In the rows, zero is written as 128.
Known rows, with every step that occurs:
nikiz-zibit: [132 138  93 129 131  95 143 153  91 164  94 177 182 127 114 142 108 120
 130 117 172 119 156 142 135 149 141 121 125 124 152 140 145 110 145 181
 107 156 145 136  93 114 147 110 141  75]
zanevik-supunid-pafeg-gasal-kile-gume: [128 151  53 146 118  86 117 141  92 172 108 209  99 127 108 132 117 137
 121 131 182 135 123 119 123 147 115  69 148  59 117 134  95 125 109 113
  87 161 159 161 125 105 115 118 140  87]
gume-kebot-supunid-kile-gasal-pafeg: [113 156 102  88 154  80 111 115 125 134  68 190 114 120 100 130  87 138
 136 118 169 115 104 131 121 145 167  91  94  64 118 118 116 108 148 102
 106 153 158 101 126  70 100 116 108  86]
nikiz-zanevik-supunid-kile-gume-midek: [126 179  72 115 116  95 178 148  96 150  44 158 169 114  85 118  93  75
 153 109 182 152 126 123 152 140 145  76  90  39 134 128 111 156  90  84
  91 166 146 110 142 121 136 124 122  46]
nikiz-zanevik-supunid-kile-gume-kebot: [143 165  64  96 134  87 156 152 120 157  26 169 162 122  89 130  91  80
 143 112 178 151 115 108 148 152 144  92  85  42 132 127 122 148  76  75
  99 160 149  93 140  99 145 130 116  65]
zibit-nikiz-zanevik: [125 145  99 136 149  95 168 143  89 150  65 180 155 126  99 124  90 103
 131 101 157 139 150 123 158 165 143 107  81 113 133 136 147 111 106 161
 125 143 139 106 125  75 157  92 122  60]
zanevik-nikiz: [115 139  86 131 150  80 150 150 107 171  70 139 147 109  99 130 125 105
 123 136 145  94 117 131 101 142 138  94 119 100 144 115 141 109 159 161
 107 187 154 128 101  95 120 120 130  77]
midek-gume-kebot-supunid-pafeg-gasal-kile: [150 175  82 111 145  99 116 167 116 133  99 228  84 123 123 163 119 143
 117 112 170 142 127 118 118 187 143 102 113  82 154  97  99  80 128 134
 133 144 137 122 131  47 117 108 133  94]
midek-gume-kebot-supunid-zanevik-nikiz-zibit: [168 174 107  90 158 100 149 183 114 127  32 175 166 108 102 191 109 101
 120 112 167 116 144 157 116 183 166 102 100 106 168 122 137  94 137 143
 114 173 146  94 104  36 128 129 128  75]
zanevik-supunid-pafeg: [123 144  84 131 121  77 132 147 109 150 102 195 143 131 118 137 119 129
 113 129 148 125 115 138 120 159 127  74 101  67 143 146 124 121 108 139
  96 159 151 138 112 111 125 117 119  98]
nikiz-zanevik-supunid-pafeg: [114 160  88 128 118  84 160 151 103 155  78 183 168 125 111 136 116 103
 118 112 140 159 115 118 140 164 120  90  86  62 143 137 128 128  84 117
 102 151 138 114 113 105 139 110 119  82]
pafeg-supunid-kile-gasal: [127 170  77 128 137  80 147 129  75 152  98 179 121 141 102 143 107 108
 113 105 170  96 112 112 132 106 148  93 114  66 123  99 108  97 160  97
  96 149 178 115  87 118 136  80 137 122]
midek-gume-kebot-supunid-zanevik: [169 185 108  82 155 102 150 164 118 117  64 189 134 107 116 179 113 109
 111 113 163 123 131 147 119 183 148 104  93  70 160 117 126  85 124 132
 132 142 142  86 130  51 132 114 122  87]
zanevik-nikiz-zibit: [123 134  91 135 146  83 147 164  97 168  61 148 189 117  95 142 114 108
 132 131 159 103 140 145 112 148 152 101 127 129 153 127 149 112 157 177
  92 197 151 136  84  91 130 123 135  72]
kebot-supunid-zanevik-nikiz: [140 178 111 115 142  82 152 140 103 147  61 129 155  83 102 155  99 100
  97 138 132 112 135 148 103 134 142  80 105  76 140 136 139  82 157 133
 103 157 155 103  96  69 119 106 146  79]
kile-gasal-pafeg-supunid-zanevik-nikiz-zibit: [ 90 151 100 142 144  75 155 126  58 165  79 181 152 119  94 163 119 109
 132 108 184  73 117 147 122 131 135  88 146 103 113 112 118 110 170  97
  67 178 196 122  62  84 112 100 112  92]
pafeg-gasal-kile-supunid: [146 158  50 147 130  81 130 121  89 170 123 192 121 109 116 136 118 133
 107 121 170 128 132  95 135 116 122 119 155  75 147 123  98 107 155 157
 103 122 154 131  84 126 111  94 136  99]
gasal-kile-supunid: [147 153  78 150 127  71 155 111  98 149 114 187 122 103 131 122 111 133
 120 131 158 123 132 105 134 140 138  97 134  96 155 140 129 111 154 161
 108 128 141 129 103 142 127 103 119  80]
kebot-gume-midek: [ 87 161 118 103 128 103 183 135 100 144  82 176 137  93 104  94 115 109
 142 117 167 108 123 169 111 156 128  96 114  64 137 130 142 128 152 176
 129 150 152 146 140 121 131 146 119  62]
gume-kebot-supunid-pafeg-gasal-kile: [133 153  86 123 135  89  98 140 123 149 108 207  90 116 131 137  99 145
 108 119 157 143 115 108 116 172 142 110 111  81 138 119 114  87 135 131
 127 132 148 121 124  66 112 110 109  98]
nikiz-zanevik-supunid-pafeg-gasal-kile-gume: [119 166  54 142 117  92 149 148  88 173  83 197 128 121 104 129 119 110
 134 120 173 168 123 101 141 153 106  90 127  53 120 126  96 139  88  89
  88 153 144 136 126  98 136 111 135  65]
midek-gume-kebot-supunid-pafeg-gasal: [142 163  87  96 155 114 107 180 115 134  94 213 109 130 114 167 128 122
 106 109 158 140 113 129 113 176 146 108 105  76 150 105 104  87 131 138
 136 153 138 119 122  48 109 114 134 111]
zibit-nikiz-zanevik-supunid-pafeg-gasal-kile: [129 156  69 152 129  82 144 147  93 159  80 219 134 140 112 137  89 129
 126  99 176 156 147 106 161 170 134  87  93  90 132 131 111 120  76 137
 101 133 153 122 122  68 144  88 119  67]
gasal-kile-gume-kebot-supunid-zanevik-nikiz: [150 160  90 126 146  81 155 123 113 154  44 157  92  81 105 131  92 118
 132 142 175 118 127 130 107 166 147  80 132  89 121 129 134 103 146  98
 104 173 154 116 144  65 131 136 117  45]
kile-gasal: [126 148  92 120 143 104 166 123  71 148  96 172 128 126  94 123 148 143
 124 126 166 108 114 135 135 126 140 114 140  67 134 123 114 121 158 146
 104 162 144 130 109 105 130 100 124  90]
midek-gume-kebot-supunid-kile-gasal-pafeg: [126 177 109  82 161  90 128 145 118 120  66 216 106 126  99 159 109 131
 144 108 183 115 114 140 123 165 165  82  97  67 130  94 105 100 137 109
 114 167 147 106 134  47 106 118 128  81]
kile-supunid-pafeg-gasal: [129 136  59 135 139  92 101 136  79 164 126 181 136 122 109 127 124 129
  80 113 138 136  93 121 130 111 126 105 124  81 135 143 110 113 157 142
 107 145 151 155  75 131  91 106 117 144]
supunid-pafeg: [111 137  86 135 133  91 121 135  92 161 120 189 126 129 126 120 116 139
 104 118 148 128 109 147 115 155 120  92 100  99 124 128 143 103 135 138
 127 169 143 147 119 110 132 104 115 104]
gume-kebot-supunid: [140 147 113  97 150 100 128 138 128 132  79 177 127 108 122 134 103 115
 119 124 141 128 126 120 112 170 154 118  98  81 154 141 136  90 147 157
 130 129 138 101 118  78 119 129 120  83]
supunid-pafeg-gasal-kile: [117 149  57 154 126  81 110 136  89 180 132 207  98 125 125 125 115 157
 103 120 174 132 118 120 122 149 110 104 130  90 121 105 103  96 134 129
 120 148 157 149 117 102 125  89 124 104]
gasal-kile-supunid-zanevik-nikiz: [161 162  72 149 133  56 167 113  94 155  77 154 141  82 114 136 106 125
 106 131 163 109 121 125 128 135 138  84 130  90 149 136 136 109 153 128
  97 148 160 115  89 121 124 104  98  79]

Rows:
[104 160  93 123 144  72 157 129  90 140  47 201 156 141  82 131  82 123
 156  97 187 125 135 128 167 145 159  66  83  75 114 130 114 138  83 114
  81 157 162 106 121  69 136  94 112  57]
zibit-nikiz-zanevik-supunid-kile-gasal-pafeg
[142 162  84 124 145  67 161 138  93 168  58 127 162  87  96 144 115 105
 104 130 159  92 115 154 112 137 125  94 112  85 133 119 145 103 142 121
 104 174 172 104 104  88 132 110 109  82]
supunid-zanevik-nikiz
[110 144  56 160 117 108 124 129  66 174 129 203  81 115 115 104 112 141
 133 115 191 132 116 134 124 150 120  91 140  81 108 117  94 122 142 108
 116 167 148 172 148 110 110 117 110  77]
supunid-pafeg-gasal-kile-gume-midek
[160 161  48 149 135  72 139 138  81 179  81 168 170  95 101 160 104 123
 103 118 185 117 136 121 137 116 139 113 158  96 152 129 109 111 154 139
  77 151 171 126  64 110 112 100 122  91]
pafeg-gasal-kile-supunid-zanevik-nikiz-zibit
[148 155  86 126 137  74 160 151  86 170  46 137 196  95  95 156 105 104
 112 122 167  96 133 166 121 144 136 103 118 114 143 132 150 108 146 130
  96 185 170 115  84  90 139 109 115  76]
supunid-zanevik-nikiz-zibit
[ 86 149  99 151 135  59 136 130  83 177  86 181 163 108 116 174  90  82
 128 104 171  73 131 143 105 156 114  84 118 123 115 109 138  89 158 108
  77 162 202 117  71  93 119 101 112  80]
gasal-pafeg-supunid-zanevik-nikiz-zibit
[ 78 157  84 139 133  51 108 116 102 169 112 203 121 126 119 142  78  98
 136 100 168  89 119 119 109 138 121  71  95  98 104  94 124  84 148  99
  93 141 188 116 103 120 119  91 129  96]
gasal-pafeg-supunid-kile
[139 166  84 118 142  83 173 144  92 136  36 183 161 147  77 131  87 117
 139 101 177 135 137 126 178 137 168  77  84  64 131 136 116 139  87 123
  95 160 151  99 119  74 148  89 121  67]
zibit-nikiz-zanevik-supunid-kile-gasal
[142 164  83 124 138  71 158 152 107 140  41 184 173 138  89 133  74  99
 132 101 170 141 151 121 163 152 158  76  64  83 137 135 136 123  75 132
 103 143 154  96 119  81 152  91 123  61]
zibit-nikiz-zanevik-supunid-kile
[130 177  66 114 125  84 164 146 104 162  41 157 166 122  86 130  97  83
 141 117 166 158 127 115 144 133 134  77  96  47 127 132 119 141  88  85
  86 163 147 111 128 114 149 115 152  58]
nikiz-zanevik-supunid-kile-gume
[169 170  73 145 122  63 161 101  90 154 105 181 134  87 128 138 103 136
 100 125 170 122 129 126 140 137 132  95 126  85 144 147 130 106 146 127
 105 120 152 112 102 137 132  91 104  85]
gasal-kile-supunid-zanevik
[154 168  45 143 142  67 145 126  86 178  91 160 137  91 101 145 115 121
  93 124 169 115 117 114 128 109 128 107 152  74 145 117 101 108 153 128
  89 145 175 117  75 108 102  98 118  98]
pafeg-gasal-kile-supunid-zanevik-nikiz
[122 145  64 129 123  84 114 154  98 166 112 198 134 134 109 147 121 126
  99 125 154 132 110 121 123 137 120  91 123  51 139 131  95 116 109 137
  93 150 164 139  99 103 112 114 129 112]
zanevik-supunid-pafeg-gasal
[119 150  60 149 110  98 132 140  82 159 113 210 101 119 109 119 114 130
 136 125 191 130 117 125 133 155 126  75 139  46 126 134  82 138 117 111
  87 163 158 164 136 111 112 128 111  69]
zanevik-supunid-pafeg-gasal-kile-gume-midek
[136 145  75 158 124  71 132 112  95 152 128 200 114 114 140 114 109 152
 109 122 153 138 117 120 132 150 136  80 121 100 143 142 136 110 145 138
 117 142 134 150 103 139 121 101 107  98]
gasal-kile-supunid-pafeg
[135 139  53 135 128  87 108 143 110 166  92 217  91 130 111 130 114 137
 123 127 186 136 110 112 125 166 126  88 138  55 126 131  91 133 102 104
  95 158 161 146 131  92 116 133 106  91]
zanevik-supunid-pafeg-gasal-kile-gume-kebot
[ 68 140 101 149 137  67 124 117  93 163 128 209 117 119 130 149 107  96
 133 106 157  87 122 111  98 161 107  89 118 109 113 103 126  86 161 128
  93 132 181 121  96 116 115  98 129  87]
gasal-pafeg-supunid
[ 85 143  79 124 145  66 102 115 105 163  89 206  94 128 108 129  80  90
 147 103 181  90 105 111  99 152 127  77 107  96  86 102 126 103 144  70
  99 160 187 122 127 103 119 118 111  88]
gasal-pafeg-supunid-kile-gume-kebot
[117 164  65 128 121  89 141 158  95 169  83 188 165 130 105 146 122 100
 109 112 150 165 114 112 142 149 109 106 103  47 141 122  98 129  86 113
  93 141 148 113 101 100 124 105 127  95]
nikiz-zanevik-supunid-pafeg-gasal
[126 168  73 135 134  68 129 138  97 164 103 179 135 134 117 146  88  87
 109 112 163  99 123 107 117 125 137  90  99  85 131 104 124  80 147 107
 106 137 177 110  93 126 144  81 140 114]
pafeg-supunid-kile
[111 168  88 143 122 116 117 130  79 149 122 193  83 103 116 115  99 134
 126 125 168 149 128 129 121 140 138  77 130  72 115 128  96 101 158 119
 110 154 137 164 139  87  96 120 141  71]
kebot-supunid-pafeg-gasal-kile-gume-midek
[125 137  83 113 152 123  95 146 100 158  88 180  86 116  98 123 105 113
 108 127 152 146 105 125 109 149 138 101 129  77 108 134 115 109 149 109
 118 168 141 146 137  64 101 142 138  97]
kile-gume-kebot-supunid-pafeg-gasal
[140 157  89 144 133  72 155 155  79 169  72 156 175 111 110 177 102  75
 104 110 161  80 138 138 112 141 130 100 119 113 144 119 137  89 160 119
  84 158 189 102  60  94 142  93 123  99]
pafeg-supunid-zanevik-nikiz-zibit
[164 161  80 122 137  78 150 117  82 151  91 153 166  91 110 144 108 108
  83 120 147 117 113 141 135 115 132 102 116  72 144 157 137 111 151 131
 106 132 153 114  82 141 118 102 104 114]
kile-supunid-zanevik
[120 169  61 145 112  75 152 148  98 168  90 203 145 126 121 144 117 118
 124 112 167 166 124  99 148 157 109  99 108  56 142 117  97 127  81 110
  92 134 145 114 114 102 139  96 122  74]
nikiz-zanevik-supunid-pafeg-gasal-kile
[136 166  88 134 131  79 159 133  79 160 105 173 141 106 124 167 106  84
  93 106 155  93 126 128 119 137 113 105 108  80 130 120 131  82 155 106
 103 122 183  94  84 119 149  80 117 107]
pafeg-supunid-zanevik
[109 169  79 113 128  61 134 119 104 151  73 195 143 134  91 134 104 135
 146 124 189 102 114 134 133 120 146  63 116  41 120 120 101 136 115 104
  69 168 173 125 115 111 111 108 122  80]
zanevik-supunid-kile-gasal-pafeg
[143 164  67 115 129  75 134 144 104 161  60 166 139 127  83 129  94 107
 136 136 179 123 127 134 127 120 146  58 115  50 118 136 115 132 109 105
  85 177 157 137 129 120 135 124 153  75]
zanevik-supunid-kile-gume
[131 144  92 137 134  94 123 121 109 146  93 202  63 105 126 105  93 145
 135 136 166 143 123 122 111 180 144  79 123  98 112 136 134 107 140 108
 124 160 134 147 156  80 128 129 121  66]
gasal-kile-gume-kebot-supunid-pafeg
[ 73 146 102 136 140  85 145 107  70 152 121 205 107 130 110 143 128 117
 137 107 168  80 108 120 119 132 123  92 140  83 111 107 106 110 170 119
  79 150 175 127  92 107 112  98 121  93]
kile-gasal-pafeg-supunid
[ 77 155  80 145 138  69 110 115  90 175 103 197 100 127 103 134  81  91
 144 107 174  92 115 120 102 136 116  59 116  98  80 101 121  97 153  76
  87 161 186 139 116 117 120 105 144  81]
gasal-pafeg-supunid-kile-gume
[121 144  95 135 137  86 151 152  96 139  64 198 157 140 106 133  87 113
 123 100 149 147 138 129 157 175 144  77  72  94 129 148 138 126  76 144
 109 148 143 118 126  75 149 103 107  73]
zibit-nikiz-zanevik-supunid-pafeg
[146 147  76 108 152  91 148 153 110 142  19 182 146 137  81 120  70  90
 147 101 180 141 135 121 160 169 170  78  74  79 120 140 133 144  73 106
 106 161 153  98 146  67 153 121 106  60]
zibit-nikiz-zanevik-supunid-kile-gume-kebot
